What can hang from each mark:
madef: fufero
muzi: sudo tifo
gunuf: rubut
tifo: popepi
sudo: muzi vupu
gali: nule
monan: demefub nule
veze: vupu
demefub: dalilid monan popepi
rubut: gunuf popepi
vupu: sudo veze
fufero: demefub madef
popepi: rubut
vipan: dalilid kodimev
dator: gali
dalilid: demefub

Each row was made from one small tree. The marks that hang from a mark follow it in brackets, in alphabetical order. Every link used is in the known rows. Write each row's tree.
Known rows:
veze{vupu{sudo{muzi{tifo}}}}: [ -5 -17   0  -5   0  -4 -16 -18  -7  -3  16 -19   0  -5   9  -8   7 -13
  -7   7  11   7   3  13  -3 -10  -6  -3  -4 -11]
sudo{vupu{veze}}: [ -1 -13  -4  -6   8  -1 -12 -18   5   1  -9  -3  14 -13   4  11  13 -16
  -8  -9   4  -4   8 -12  14  -4   4   0  -7   4]
rubut{gunuf popepi}: [  5  19   9 -30 -12  21   8   8   6   9 -18  -8   2  19   5   4 -12  -6
 -15  -2 -16  11 -24 -15 -12   9  -7   6  -3   1]
vipan{dalilid{demefub{monan{nule} popepi{rubut{gunuf}}}} kodimev}: [ 29  -1   7  -4  14  18  27  23  -7  26 -10  -1  -2  14  -6   1  -4  -1
   1  -9 -10  24   8  -9  11  28 -12  16  -7  15]
demefub{dalilid monan{nule} popepi{rubut{gunuf}}}: [ -3  31  39  -9 -21   3  18   1  26   3  -4  14 -17  10   0   1  -2   0
  -7   0  -9   1  -1  26  -2  -4 -14 -13  -1  18]
madef{fufero{demefub{dalilid monan{nule} popepi}}}: [ -3   2   4  10  -2 -15  15   4   0   4  -2   7   5   8   0  11  -2   6
   9  13  -3  -5  -7  18   4  -1 -17  -6 -10  -1]
vipan{dalilid{demefub{monan popepi}} kodimev}: [ 27   6  -3   4  17  23  31  20   3  30  -5   3   3   9  -4   0  -6  -7
   4  -7  -7  13   6  -7  19  23 -10  15 -21  -1]
fufero{demefub{monan popepi}}: [-15  17  -3  -4   1  -1  14   7  12  11  -4   8   7   6   0  -1 -10   4
   0  -4   0 -18  -9   8 -10   2  -6  -2   3  -1]
sudo{vupu}: [  0 -20  -8   5  -2   2  -1  -4  -1  -2 -14  -3   5 -28   9   9   4 -17
  -5  -6   4   4  -7 -12  16  -6   4   0  -3   7]
dator{gali}: [ -5   2  -7  -8 -12  10 -13  15  -7   1 -12  -9   6   3  18  -3   5   9
  -8   0  12 -10  -5  -6  18   8  -6  11  -2  -6]
fufero{demefub{monan{nule} popepi{rubut}} madef}: [-19  12   2   5  -7  -9  21   0  11  10  -6   5 -11  11   2  -8  -6  32
   1  -1   1 -16  -5   0 -33  11   1 -16  23  18]
dalilid{demefub{monan{nule} popepi{rubut{gunuf}}}}: [  0   3   3  -7   6  -6   9   3  -1   3  -5  -2  -3   5   9   5   6   5
  -4 -15  -9  -2   1  -7  -2   9  -4   5  10  17]
dator{gali{nule}}: [ -6  -2  -7   8 -14   4 -25  27  -8   4 -10 -16  12   9  18  -4   1   5
 -14 -10  16  -6  -4 -11  24  13 -12  19   0   2]
sudo{muzi vupu{veze}}: [  1 -25 -23  -7  -2   2 -22 -21  17   4   9  -4   1 -18   0  24   8 -15
   1 -16  12  -1  13 -19   8  -9   5  -3  -6  -7]
vipan{dalilid kodimev}: [ 29  -8   6   0   4  35  21  23  -9  17 -12  -3   6   5  -6   1  -9  -5
   2   1   3  27   2 -11  20  20  -5  16 -15   4]
monan{demefub{dalilid popepi{rubut{gunuf}}} nule}: [  9   7   4   9  -6 -20  11  11  -6  -6 -23 -14 -14  -1  -2  -1  11  11
  -9   9 -13  24  12  16 -24  12  -6   1  17  14]
tifo{popepi}: [ 10   8  -1   8  -7   1  -4  15 -10 -19  -5  -6  18 -13  -5   7  -3  -8
   0   2   6  13  -3 -18  10   0  17   2   0   9]
fufero{demefub{dalilid monan}}: [-16   6  12  -4   2   3  15   3  18  12   1   6  -7  -1  -3   1  -8  15
   1  -3  11 -10   0  22  -2  -7  -8  -9   2  -9]
veze{vupu{sudo{muzi{tifo{popepi}}}}}: [  0 -11  -3   0   0 -11 -19 -12 -10  -8  17 -19   4  -9   1  -8   6 -18
  -5   8  10  12   5   7  -2 -11   1  -5  -5  -9]
monan{demefub{dalilid popepi} nule}: [  9   9  -6  25  -9 -22  14  10   3  -3 -20 -17 -12  -6   2   0  14   3
  -6  15 -10  21  13  22 -20   8  -7  -1   6   1]
vipan{dalilid{demefub{monan{nule} popepi{rubut}}} kodimev}: [ 30  -3   3   5  16  15  30  25  -8  22 -12   4  -3   7  -6  -1  -1  -2
   7  -7  -6  20  12  -8  15  28  -8  17  -7  11]
demefub{monan popepi}: [-10  29  11  -1 -13  12  16  -1  26   5   2  12   2   3  10   2  -6 -12
  -4  -2  -3 -18 -14  10   7  -4  -4  -5 -14   3]
vipan{dalilid}: [14 -5  7 -9 -5 10 10 11 -6 16 -9 -8  2  0  1  6 -9 -1 -1  6 -4 21  7 -5
 19 12 -5  6 -9 -5]
muzi{sudo tifo}: [ -7  -6  25  10   2  16  -8   3 -20 -14   9  -1   6  -3   6 -35  -3 -23
  -3  15  -6  -3 -15  16  14 -17  -2  14  -7 -18]
madef{fufero{demefub{popepi}}}: [  1  -4 -14   2   8  -8   6   7 -21  -1 -10   5  23  10   2  10  -7   5
   7  10  -5  -4 -14  -6   3   6  -8   5  -6   0]
sudo{muzi{tifo} vupu{veze}}: [ -3 -28 -16  -7   5   4 -31 -22   8  -2  16  -2  -4 -15   1  11   6 -27
   9 -11   6  -1   5  -5   5 -12   1   4 -11 -17]
sudo{muzi{tifo{popepi{rubut{gunuf}}}} vupu{veze}}: [  3 -21  -9 -15   7  -3 -38 -14  -3 -11  14  -2   2 -14 -12  11   0 -26
  10 -14   1   7   7 -16   2  -8  11   4  -2  -2]
vupu{veze}: [ -2   4   8 -17   7  11 -12 -15   4  -2  -1  -5  18  13   3   9  10   2
  -9  -6   9  -6  11  -9   8   2   4   4  -6   1]
vupu{sudo{muzi{tifo{popepi}}} veze}: [  6   3  -5 -13   3   3 -35 -23   0  -8  32  -3   4  21 -15  -1   8   3
  -1   3   8  -8  17  -6   1 -13  14  -4  -3 -14]
vupu{sudo{muzi{tifo{popepi{rubut{gunuf}}}}} veze}: [  6   2   5 -28   4   5 -38 -22  -7  -9  29  -2   3  28 -19  -1   4   9
  -4  -2   5  -4  15 -10  -3 -10  14  -3   5  -3]
sudo{muzi{tifo{popepi}}}: [  4 -11 -10   3  -9  11 -21   7  -5 -16  19  -5  -4 -12  -4   7  -9 -16
  15  -2   9  12  -8  -8   0  -9  11   6  -2 -13]
gunuf{rubut{popepi}}: [ -1  -3   2 -10  -5   5  19  10   7  -9 -28   8   6   8   6 -16   3   0
  -3  -6   8   4 -14 -24 -10   7  -6   1  -6   4]

Which tree is each row?
[  6  -1 -17  23  -8 -22   8  13 -10  -8 -21 -23  -2  -7   7   2  16   0
  -5  10  -8  18   5   6 -22  14  -2   8  14   8]
monan{demefub{popepi} nule}
[  1 -14  -2   2   9  -5   6   4 -17  -1  -5   2  11   4  -1  12  -6  14
   8  11   5   3  -6   4   9  -1 -10   1  -6  -6]
madef{fufero{demefub{dalilid}}}
[  4 -15  -6  -3  -6  11 -21   8 -14 -22  15   2  -6 -14  -7   4 -11 -11
  18  -5   9  12  -6 -11   1  -6  15   8   6  -7]
sudo{muzi{tifo{popepi{rubut}}}}
[  5  19  -7  12   1  -7  15   5   9   3 -15  -6  -4  -6   0  -3   2   5
  -8  10 -11   7   6  17 -11   5  -2   0  -5  -9]
monan{demefub{dalilid popepi}}
[ -2  -1   8   4   2 -15  14   6  -9  -2  -6  14   3   7  -4   8  -3  10
  11  10  -2  -5  -5  14   4   3 -13  -5  -2   4]
madef{fufero{demefub{dalilid monan{nule} popepi{rubut}}}}
[  0   1  -1   2   7  -9  11   4  -2  -1  -7   4  -4  -3  10   4  10   4
   2 -12  -4  -5   4  -5   3   9  -1   6  10  12]
dalilid{demefub{monan{nule} popepi{rubut}}}
[-1  6 -7  9  3 -9 13  2  8  6 -2 -5 -1 -1 14  7 10 -2 -2 -9 -4 -5  1 -1
  2  5 -6  4 -1  4]
dalilid{demefub{monan{nule} popepi}}
[ -3   1  13  -5   0 -13  11   4  -8   2  -5   9   3  14  -3  10  -6  11
   7   8  -6  -1  -9  13   0   3 -17  -5  -2  10]
madef{fufero{demefub{dalilid monan{nule} popepi{rubut{gunuf}}}}}
[ -7 -14  18   7  13   4 -19 -14 -13  -9   8   1  11  -9   2 -32   7 -35
  -5  10  -9 -10  -2  14  19 -18  -2  11 -13 -18]
muzi{sudo{vupu{veze}} tifo}
[  5 -25 -13  -5   8  -6 -35 -12  -4 -15  13   5   1 -22 -11   9   3 -28
  15 -12   5   3  10 -15   7  -8  15   4  -2  -7]
sudo{muzi{tifo{popepi{rubut}}} vupu{veze}}
[  4 -21 -18   0   5  -6 -34 -15   4  -9  17  -3   3 -21  -8  11   4 -33
  12  -9   5   3   8 -11   7 -11  11   3 -10 -14]
sudo{muzi{tifo{popepi}} vupu{veze}}
[  3  -1  -9 -18  -2   9 -25 -28  10   3  25  -4   2  24  -9   9  11  18
 -10  -2  14 -11  21 -12   3 -12  10  -9   0  -9]
vupu{sudo{muzi} veze}
[  1  -4  -3 -19   4  10 -32 -29   3  -2  30  -3  -2  26  -8  -2   9   8
  -4   2  10 -12  15  -1   0 -14   7  -3  -3 -16]
vupu{sudo{muzi{tifo}} veze}
[ -1  27  33   3 -19   0  22   2  24  -1  -5  21 -18   1   1  -2   1  -1
  -1   2  -4  -4   4  28   3  -5  -9 -14  -2  12]
demefub{dalilid monan{nule} popepi{rubut}}
[  2  -8  20   9  16  -7 -24  -1 -28 -24   5   9  18 -18 -13 -33   4 -36
   2   8 -12  -5   4   2  21 -14  15  11  -3  -6]
muzi{sudo{vupu{veze}} tifo{popepi{rubut}}}
[  6  -3  -6   7  -5 -20   3  13 -18 -12 -25 -20  -4  -1   2   2  12   8
  -8   5 -12  22   5   0 -26  18  -1   9  24  22]
monan{demefub{popepi{rubut{gunuf}}} nule}
[ -4  -8   8   8   3   3  -9 -12  -2   0  -1  -1  17 -12   0 -16  10 -20
 -16   4  -4  -9   7  -3  24 -15   4   2  -9  -5]
muzi{sudo{vupu{veze}}}
[  2  -8  11  25   5  -5 -15   8 -23 -20   6   0  12 -28  -6 -32  -1 -43
   1  15 -12   3 -10   7  21 -20   9  10 -10 -12]
muzi{sudo{vupu} tifo{popepi}}
[  1  -9  -9  -3  11  -9   4   9 -29  -7 -13  12  22   7  -2   7  -8  10
  10   6  -4  -5 -12 -11   3  10  -4   6   3   6]
madef{fufero{demefub{popepi{rubut}}}}
[  6 -12  -2  23  -7 -19   9   9  -5  -8 -16 -26 -17 -14   3   4  17  12
  -5  12   4  27  15  19 -13   6  -4   1  13   1]
monan{demefub{dalilid} nule}
[  6  -1  -1 -18   7   3 -36 -21  -9 -13  28   4   2  19 -19  -4   7   9
   1   1   9  -8  19  -9   1 -10  18  -3   5  -7]
vupu{sudo{muzi{tifo{popepi{rubut}}}} veze}
[  3   5 -12   4   7  -7   7   9 -14  -9 -22  -2   4  -8   1  -4   2   8
  -4   2  -9   3   2  -4 -12  15   9   9  14   7]
monan{demefub{popepi{rubut}}}
[-20  18  -3  13 -11  -9  22  -2  21  17  -1  -4  -9  14   5  -5  -5  26
  -2   2   0 -15  -8   4 -34   7  -4 -17  12   9]
fufero{demefub{monan{nule} popepi} madef}
[-23  13  11   3  -3   4  24  -8  31  22   7   2 -18   7   1  -5 -11  38
  -2   1  11 -17  -3  14 -20  -3  -2 -24   5  -5]
fufero{demefub{dalilid monan} madef}
[-24  24  -4   5  -3   1  23  -5  25  21   2   4  -4  14   5  -7 -13  26
  -3   0   0 -25 -13   1 -28   6  -1 -17   5   3]
fufero{demefub{monan popepi} madef}
[  8  -9  -5  -4  -6   7 -22  -2 -17 -17  22   4  -9   1 -13  -6  -4   8
   5   5   8   2   0  -8   2 -14  19  -3  11  -4]
vupu{sudo{muzi{tifo{popepi{rubut}}}}}
[  2 -11  -7  -5  -8  14 -19 -11  -6  -5  24  -2 -13   7  -2  -4  -1   7
   0   6   9  -1  -5   0   1 -18   7  -4   3 -13]
vupu{sudo{muzi{tifo}}}
[  6  -6   0 -14  -8   9 -25  -4 -16 -13  22  -2  -8   9 -13  -4  -7   9
   0   3   4   7  -3 -10  -3 -13  14  -3  11   1]
vupu{sudo{muzi{tifo{popepi{rubut{gunuf}}}}}}
[-11 -17  -2   0   7  -4   6   2 -13  -1   2   2  13   2   3  15  -6  10
  11   6   9 -10 -15   0  11   0  -6   2  -3  -1]
madef{fufero{demefub{monan}}}
[-19  29  12  -1  -2   0  28  -5  28  20  -1  19 -16  13  -3 -12 -15  36
  -1   0  -1 -23  -2  12 -25   4  -1 -24   8   4]
fufero{demefub{dalilid monan popepi{rubut}} madef}
[ -4  12  -8   1  10   1  13  -1  12  10   1   2   4  -1  13   5   2  -1
  -3 -12  -5 -14  -3  -4   8   3  -2   4  -7  -2]
dalilid{demefub{monan popepi}}
[ -2  33  25  11 -24  -1  23   0  38   6   0  10 -16   3   6   2   3 -10
  -5   7  -4  -3   0  34   3  -9 -16 -16 -15   2]
demefub{dalilid monan{nule} popepi}
[ -3   7  -2  -6  14   1  12   1   2   3  -3  11   2  -3   9   2   1   5
   1 -15  -5 -14   0  -8   9   6   3   5   3   6]
dalilid{demefub{monan popepi{rubut}}}
[  5 -27 -22  11  -5  -2 -23   1  -3 -12  12  -3  -7 -35  -4   9  -4 -34
  16  -6   4  12  -8 -11   7 -14  11   3  -6 -11]
sudo{muzi{tifo{popepi}} vupu}
[-20  34   7   6  -6   0  29  -8  38  27   4  10 -14  15   1  -9 -14  30
  -4   4  -2 -22  -6  17 -25  -1  -6 -26  -3  -5]
fufero{demefub{dalilid monan popepi} madef}
[ -2 -35 -19   4  -4   6 -20  -8   1  -5  11  -3 -14 -31   5   8  -3 -28
  13  -8   6   7 -10  -5   6 -14   2   4  -6 -14]
sudo{muzi{tifo} vupu}
[-23  22   7 -12  -2   3  19  -5  16  18  -1   7  -5  20   0  -7 -17  34
  -5  -6  -4 -22 -13  -5 -31   9   1 -16  16  16]
fufero{demefub{monan popepi{rubut{gunuf}}} madef}
[  3   3  -6   4   7  -8  10   5 -11   3  -8   9  15  10  -2   8  -7   7
   7  13  -6  -2  -8   7   5   2 -13  -2 -12  -7]
madef{fufero{demefub{dalilid popepi}}}
[  5 -31 -18   6  -2  -1 -24   2 -11 -17   8   4  -8 -38  -7   7  -6 -28
  18  -9   5  12  -5 -14   8 -11  15   4   2  -4]
sudo{muzi{tifo{popepi{rubut}}} vupu}
[ -5 -16  -3   6   6  -5   7   0   1   1   2 -13  -6  -9  14  11  13   7
   0 -11   9   1   4  -4   8   2  -1   6   6   4]
dalilid{demefub{monan{nule}}}
[  9  29  19  -6  -6  10  16   4   9  -2 -15  23  -2   3  -2  -6  -7   2
  -5   2 -10   0   2  10   5  -1  -2  -7  -4   6]
demefub{dalilid popepi{rubut}}
[  6  -6 -11  17  -4 -22   6  15 -20 -15 -26 -14  -5  -9   2  -1  15   6
  -2   7  -9  18   9   1 -21  18   3   9  24  17]
monan{demefub{popepi{rubut}} nule}
[ -4  10   3 -15  13   3  10   0   3   7  -1   6   2   5   9   4  -2   7
  -5 -17  -8 -11  -3 -10   4   7  -1   5   3  11]
dalilid{demefub{monan popepi{rubut{gunuf}}}}
[ -8  24   2   0   2  -1  22   0  11  16 -12  13  -8  14  -4 -14 -13  38
  -4   3  -5 -10   0   1 -30   8   1 -18  13   5]
fufero{demefub{dalilid popepi{rubut}} madef}
